Each row comes from the steps of one path. Every step used is in the known rows, and no mark comes twice. Write the path behind each row, first mark first.
Known rows
k, d, p: [  0 -12  -6   6 -17  11  -1  -2  14  10   5 -18 -67  -4  -6  21 -14   3
 -16   7   2   5  13 -14]
x, k, d: [  0 -16   2  11 -19 -10   6   1  27  12   8  -5   6   1   0  29  15   2
  -2   6   5  -1  24 -13]
p, d, k: [  2  -1  -3 -10  -9  13   0   4   7   5 -17  14   0   0  10  25 -30   2
   2   4   3  -2  19  -9]
l, x, k, d: [ -1 -19  -7  16 -16  -8  11   4  28  16  11   7   5   4   0  33  17 -13
   0   3   4   1  25 -13]
k, x: [ -2  -6   1  18   2   7   1   0 -24   0  -6  34   6   4  15 -11   3  -3
   0   3  -1   4  -3 -24]
d, k: [  5  -8  -1 -14  -8   5  -5   4   3   4  -3  21  -5   2   9  19 -25   2
   7   3   0  -7   4 -16]
k, x, p, d, e: [ -2  -1   5  20  -7  10   4 -28 -10  12 -18  24  19  -6  22  10 -10  -5
 -36   8  -7   5  18  -1]
p, d, l, x, k: [  2 -10  -4  13   5 -19  13  -4  13  16  -5  24   5   3 -10  31  15 -23
 -10   3   6   6  17   9]
l, x: [ -2  -6 -17   9   6   4  10   5   1   6   6  22  -5   6   1   8   2 -31
   2  -5   0   3   0   1]
p, d, s: [  0   5   5   2   1  11   2 -29   6   4 -14  21  44  -7  12   7 -29  -3
 -10  13   2  11  19  21]
e, d: [-15  -1  -1   7  12  -9   4   7  20  -1   3  -5   3  -4   4   3   3  -2
  -5   5   4   3  21   7]
k, d, p, x: [  1  -8  -8  11  -6  15   4  -7 -14  14  15  -3 -39 -31   4  12 -14  -7
 -14   3   3  -5  10   3]
x, k, d, s: [  3 -13   8   5 -12  -3   2 -29  23  12   5  24  46  -3  11  21 -12  -1
  -6  16   2   5  22   5]
s, d, k, x, p: [ -1  -7  16   8 -11   0  -2   8  -1  14  -7  32  64  -1  15  13   5  -1
   4  12 -19  -8   5 -32]
s, d: [-13  14   3  -3 -10   3   4   5  29  -2  -3   3   3   1   1  -9   8   1
  -5  -1   2   5   1   2]
p, x, k, d, e: [  1 -15   0  18 -16  -1   6 -31   4  16   8  20  -8 -11  18  20  -3  -6
 -35   6   4   0  19  -2]
p, x: [  1   1  -4   6   6   7   5  -5 -23   7  11  10   8 -29   9  -2  -5  -9
  -3  -1   1  -9   1  12]
e, d, l, x, k: [ -3 -14  -3  13   9 -26  12  -2  18  15   3  26   5   3 -10  29  18 -24
  -9   5   6   5  16   8]
k, x, p: [  1  -8  16  16  -4  -4   0   5 -13  13  -4  21  64  -3  10   7  15  -3
   3  11 -19  -6   3 -25]
x, k, d, l: [  4 -16   7  12   0  -4   3  -1  25  11   5  11  15  -3 -21  22   8   1
 -31   9   2  -3  23   9]
l, x, p, d: [ -2   4  -2  14  -2   7  12   7   9  15 -17   0  43  -4   2  22   2 -16
  -4   4 -10   2  25   4]
x, p: [  3  -4  14   5  -5  -8   0   4   5  14   0  -3  60  -6   0  14  12  -1
   3   8 -18  -9   5  -9]
k, x, p, d: [ -3   4   7  18  -4   9   7   5  -4  11 -23   5  50  -5   9  13   3  -2
  -5   8 -10   3  23  -8]
x, k: [  2  -7   7   2  -5 -27   5  -8   7  11  -2   5   1   2  -1  22  18  -1
   6   4   5   4   7  -4]
l, d, p: [ -4  -5  -5   4 -18   7   2  -9   2   7 -13 -29 -72  -6  -7  -4 -13   1
 -15   1   1   7   3  -4]

Write each row's path
[ -6 -12   1  11   2   6  -2   5 -13   1  -6  47   6   4  23   4 -13  -3
   2   9   0   1  11 -31] -> e, d, k, x
[ -2   6   6   9  -5   6   6   5   8  11 -20 -12  46  -6   2  19   2   0
  -5   6  -9   1  25   3] -> x, p, d
[ -5   6   7   0   6   6   0   3  26   1  -3  17  15  -3 -21  -4   1   0
 -34   4   1   1   7  20] -> s, d, l
[ -2 -10   2   9  -1 -23   8 -12  -3  18   7   4 -27 -22   3  27   7  -8
  -4   8   9   2  15   3] -> e, d, p, x, k
[  2  -7   4   7  -1 -22   8 -12  -9  15   7  12   8 -19   5  21  14  -8
   4   4   6  -3   8   4] -> p, x, k
[  1 -14 -15  17   8  11  11   8  16  10   9  29   4   3 -14  16   2 -30
 -22  -1  -1  -1  13  10] -> k, d, l, x
[  5 -15   6  14   2  -1   4  -2  17  12   9  15  18 -13 -18  22   6  -2
 -32   9   3  -6  24  13] -> p, x, k, d, l
[ -1 -12  -3  14 -15  10   3 -26   9   8   5  15 -13  -2  15  10 -10  -2
 -36   5   1   1  16  -3] -> k, d, e
[  1 -11   1   8  -4  11  -4   3 -23   2  -8  49   4   6  21   2 -14  -2
   5   6  -2  -1   0 -35] -> d, k, x
[  2  -9   5   5  -9  10   0 -25  18   7   6  23  45  -5  11  10 -21  -1
 -10  14   0   4  18   8] -> k, d, s
[  0 -15   1  16 -18  -4   4 -31  12  14   4  17 -13  -2  15  21  -1  -2
 -33   7   3   3  19  -6] -> x, k, d, e
[ -4  -5  -2  13 -15   6   6 -32  -3   5 -13   5 -18  -4  15 -15  -8  -4
 -36  -1   0   3   5   7] -> l, d, e
[  0 -16   0  14 -17  -6   9  -2  15  15  14   0  11 -12   4  28  13  -3
  -3   5   5  -5  25  -7] -> p, x, k, d
[  2   3  12   4  -2   8   2 -27   8  11 -14  19  75  -9  12  14 -23  -3
  -9  17  -7   6  22  17] -> x, p, d, s
[ -9   6   2   5 -11   6   2 -28  14   3  -4  22 -15  -2  16  -6  -6  -3
 -36   2   2   6   3   6] -> s, d, e
[ -2   3  -3  12  -5  11   4 -30  -3   6 -16  14 -14  -5  16   6 -18  -3
 -37   3   3   8  17  11] -> p, d, e
[ -1  -3  -8  10  -6  13   7 -12 -23  11   2 -10 -41 -33   4  -5 -14  -8
 -14   0   3  -4   4   9] -> l, d, p, x
[  2   2   3   9  12  11   2   0   9   3 -15   8  15  -6 -20   8  -9   0
 -35   5   2   2  21  25] -> p, d, l
[  1 -16  -3   8 -20  -2   1  -6  18  15   4 -15 -67  -3  -7  33  -5   3
 -13   9   5   7  16 -16] -> x, k, d, p
[  3 -12  16   9  -8  -1  -2   6 -11  15  -6  31  62  -2  15  16   2  -2
   7  12 -19 -10   5 -33] -> d, k, x, p
[  3 -13   7   7 -10  -1   4 -31  14  13   9  28  48 -13  14  20 -14  -4
  -7  16   3   2  22  10] -> p, x, k, d, s
[ -8   5  -2  -2 -13   7  -1  -4  19   5  -3 -11 -68  -3  -6   5 -11   2
 -15   4   3  11   0  -5] -> s, d, p
